What can hang from each mark:
K_787: K_296
K_71: K_654
K_861: K_71 K_296 K_828
K_619: K_47 K_578
K_710: K_578
K_578: K_710
K_296: K_619 K_861
K_654: K_71

Each row was made from one small tree. Brackets hold a mark, then the marks that hang from it, in the order of their numbers. Every link used is in the known rows. Write each row's tree.
Known rows:
{K_296 K_619}: [ 0.94  0.95 -1.45 -1.24 -0.56  1.26  2.52 -2.42  0.90  0.57  2.15  0.70
 -0.84  0.55 -1.70 -0.22  1.43 -1.74  0.95  0.48]
{K_296 {K_619 K_47 {K_578 K_710}}}: [-0.94  2.33 -1.02 -2.29 -2.00 -1.59  2.33 -1.40  2.36 -0.08  1.23  3.14
  0.16  1.28 -0.59  0.05  2.39 -0.90  0.09  0.51]
{K_296 {K_619 K_578} K_861}: [ 0.32  0.62 -0.89 -2.49 -2.87  0.62  1.97 -0.76  2.58  0.41  2.50  0.43
  1.25  1.33 -1.27  0.59  1.21 -2.76  0.32  1.56]
{K_787 K_296}: [ 1.33  0.17 -0.76 -0.33  0.15  1.26  0.42 -0.94 -0.69 -0.14 -0.41 -0.17
  0.63  1.49 -1.67 -1.67  2.22 -1.16  0.46  1.10]
{K_654 K_71}: [ 0.24  1.31  0.22  0.08  1.25  2.05  0.54 -1.90  0.94 -1.04 -0.15 -0.75
  0.83 -0.09  0.03 -1.02  1.17 -1.75  1.62 -0.97]
{K_619 K_47 K_578}: [-0.11  3.25 -1.27  0.18 -0.13 -1.59  0.80 -0.25  1.10  0.02 -0.65  1.83
  0.47  1.67 -0.03 -1.43  2.28 -1.54  1.09  1.92]
{K_787 {K_296 {K_619 K_578} {K_861 {K_71 K_654}}}}: [ 1.31  0.08  0.74 -2.10 -2.24  3.73  0.52 -1.27  3.30 -0.69  2.00  0.73
  2.92  1.76 -0.83 -0.36  0.80 -2.78 -1.42  2.29]
{K_296 {K_619 K_47 K_578} {K_861 {K_71 K_654}}}: [ 0.58  2.31 -0.57 -2.31 -1.10  2.06  1.02 -1.01  3.67 -1.06  2.85  1.33
  1.26  1.98  0.94 -0.29  0.77 -3.24 -1.07  2.77]
{K_787 {K_296 K_619 {K_861 K_71}}}: [ 1.86 -0.62  0.08 -2.92 -1.28  4.07  0.98 -1.60  1.38 -0.71  2.31  1.04
  1.80  2.05 -1.73 -1.23  1.32 -3.59 -0.35  1.73]
{K_296 {K_619 {K_578 K_710}} K_861}: [-0.29 -0.04  0.52 -4.02 -3.29  0.49  1.19 -1.51  2.75  0.16  2.35  0.99
  1.74  1.01 -1.36  0.54  0.07 -1.58  0.18 -0.63]
{K_619 K_47}: [ 0.72  2.65 -2.07 -0.14  1.13 -0.61  1.04 -1.06 -0.21 -0.67  0.13  0.42
 -0.96  1.28 -0.34 -1.75  2.01 -1.54  0.80  1.36]
{K_861 {K_296 {K_619 K_578}} K_828}: [ 0.84  2.95  0.10 -3.09 -3.24  1.21  2.81 -1.95  3.93  1.18  3.26  1.78
  1.28  1.16 -3.24 -1.21  1.88 -2.38  2.32  0.26]
{K_787 {K_296 K_619 {K_861 {K_71 K_654} K_828}}}: [ 1.99 -0.35  0.84 -4.16 -2.52  5.95  0.76 -1.71  1.92 -1.28  4.17 -1.03
  1.51  1.66 -1.07 -1.32  0.08 -3.61 -0.70  0.60]
{K_861 K_296}: [ 2.10  2.33 -0.10 -0.87  0.91  1.15  0.68 -2.12  1.10  0.34  0.17  0.27
  0.75  0.76 -2.65 -1.92  1.50 -1.77  1.63 -0.31]
{K_861 K_296 K_828}: [ 1.76  2.53  0.43 -2.20 -0.53  1.86  0.94 -1.87  0.78  0.51  1.84 -0.44
  0.75  0.61 -2.91 -2.60  0.90 -2.04  2.51 -0.77]
{K_861 {K_71 K_654} K_296 K_828}: [ 2.24  2.91  2.12 -1.99  0.67  4.39 -0.15 -2.83  1.87 -0.35  1.76 -0.33
  1.51  0.45 -1.71 -3.16 -0.81 -2.46  1.33 -1.27]
{K_787 {K_296 K_861}}: [ 2.00 -1.04 -0.79 -1.99 -0.63  1.87 -0.23 -0.21 -0.45 -0.53  0.22 -1.23
  1.37  1.88 -1.37 -1.53  1.34 -2.04 -0.27  1.58]
{K_710 K_578}: [ 1.95  2.11  0.04 -0.29 -0.29  1.01  0.80 -1.93  0.76 -1.12 -0.55 -0.22
  0.42  1.49 -0.55 -2.83  0.76 -1.40  1.52 -0.05]

Write each row's tree:
[ 0.09  3.38 -0.57 -3.01 -1.64 -0.69  2.37 -1.93  4.02  0.14  1.75  3.92
  0.57  1.93 -2.42 -0.65  3.05 -0.71  0.46  0.17]
{K_861 {K_296 {K_619 K_47 {K_578 K_710}}}}
[ 0.75  1.96 -1.83 -2.73 -0.29  2.20  1.70 -1.70  1.38 -0.97  3.13  1.87
  0.36  1.83 -0.43 -1.68  1.08 -3.78  0.30  2.08]
{K_296 {K_619 K_47} {K_861 K_71}}
[ 0.88  1.32 -0.96 -2.39 -1.91  1.64  1.42 -0.20  2.84 -0.81  1.80  3.30
  1.87  3.39 -0.81 -1.08  3.23 -3.79 -0.60  4.07]
{K_787 {K_296 {K_619 K_47 K_578} {K_861 K_71}}}
[ 0.73  1.11  1.08 -2.29 -1.68  3.32  0.79 -1.85  3.58 -0.42  2.41  0.39
  2.04  1.11 -0.11 -0.10 -0.68 -2.93 -0.31  1.30]
{K_296 {K_619 K_578} {K_861 {K_71 K_654}}}
[ 1.21  0.72  0.70 -3.98 -2.02  5.27  1.25 -2.35  1.87 -0.97  4.76 -1.84
  0.80  0.36 -0.43 -1.61 -1.39 -3.72 -0.19 -0.39]
{K_296 K_619 {K_861 {K_71 K_654} K_828}}
[ 1.12  1.22 -3.00 -1.32 -0.48  0.64  2.61 -0.77  1.27 -0.61  1.93  1.81
 -1.13  2.57 -1.46 -0.79  4.19 -1.71 -0.55  2.64]
{K_787 {K_296 {K_619 K_47}}}
[ 0.88  4.07 -1.86 -1.68 -0.74 -0.67  2.83 -1.51  3.85  0.37  1.77  3.52
  0.30  2.15 -2.22 -0.56  3.94 -2.19  0.76  2.43]
{K_861 {K_296 {K_619 K_47 K_578}}}
[ 1.01  2.15 -0.60 -3.91 -1.53  4.25  1.36 -1.67  2.41 -1.96  4.64 -0.58
  0.07  1.31  0.26 -1.98 -0.03 -3.70 -0.71  1.13]
{K_296 {K_619 K_47} {K_861 {K_71 K_654} K_828}}
[ 0.05  3.20 -0.43 -3.82 -3.30  2.21  1.80 -0.48  2.89 -0.24  3.94  1.92
  1.40  2.65 -0.18 -2.20  0.95 -4.51  1.05  2.35]
{K_296 {K_619 K_47 K_578} {K_861 K_71 K_828}}
[ 0.76  0.37 -0.79 -4.20 -3.27  2.68  2.21 -1.31  1.30 -0.27  4.66 -1.66
 -0.07  0.87 -1.79 -0.97  0.34 -3.24  0.78  0.14]
{K_296 K_619 {K_861 K_828}}
[ 2.12 -0.33  0.79 -1.96  0.33  3.40 -0.60 -1.07 -0.12 -0.63  0.49  0.07
  2.56  2.04 -0.99 -2.49  0.48 -3.26  0.15  1.08]
{K_787 {K_296 {K_861 K_71}}}
[ 1.84  3.02  0.58 -3.34 -1.22  4.19  2.35 -3.45  2.38  0.53  3.69  1.63
  1.06  0.89 -3.13 -2.52  0.75 -3.49  2.67 -0.77]
{K_861 K_71 {K_296 K_619} K_828}
[ 1.47  3.56 -2.12 -3.22 -1.26  1.34  3.15 -1.83  2.46 -0.14  3.95  1.57
 -1.22  1.90 -2.74 -1.92  3.21 -2.95  1.36  1.00]
{K_861 {K_296 {K_619 K_47}} K_828}
[ 2.53  2.27  0.43 -1.65  0.83  4.13  1.56 -3.96  3.29 -0.24  2.24  1.52
  0.64  0.17 -2.06 -1.23  0.68 -2.07  0.29 -0.34]
{K_861 {K_71 K_654} {K_296 K_619}}
[-1.01  1.85 -0.34 -5.29 -4.48  0.05  1.91 -0.68  2.97 -0.73  4.33  1.13
  1.01  1.64 -0.71 -1.01  1.30 -2.21  0.20  0.29]
{K_296 {K_619 K_47 {K_578 K_710}} {K_861 K_828}}
[ 0.49  1.96 -2.31 -4.09 -2.61  1.62  2.40 -0.74  1.61 -0.87  4.71 -0.73
 -0.78  1.88 -1.10 -1.64  1.40 -3.37  0.26  1.79]
{K_296 {K_619 K_47} {K_861 K_828}}
[ 2.65  2.44  1.69 -0.57  2.19  3.74 -0.46 -3.04  1.52 -0.47  0.51  0.58
  1.31  0.25 -1.61 -2.04 -0.44 -1.69  0.72 -0.91]
{K_861 {K_71 K_654} K_296}
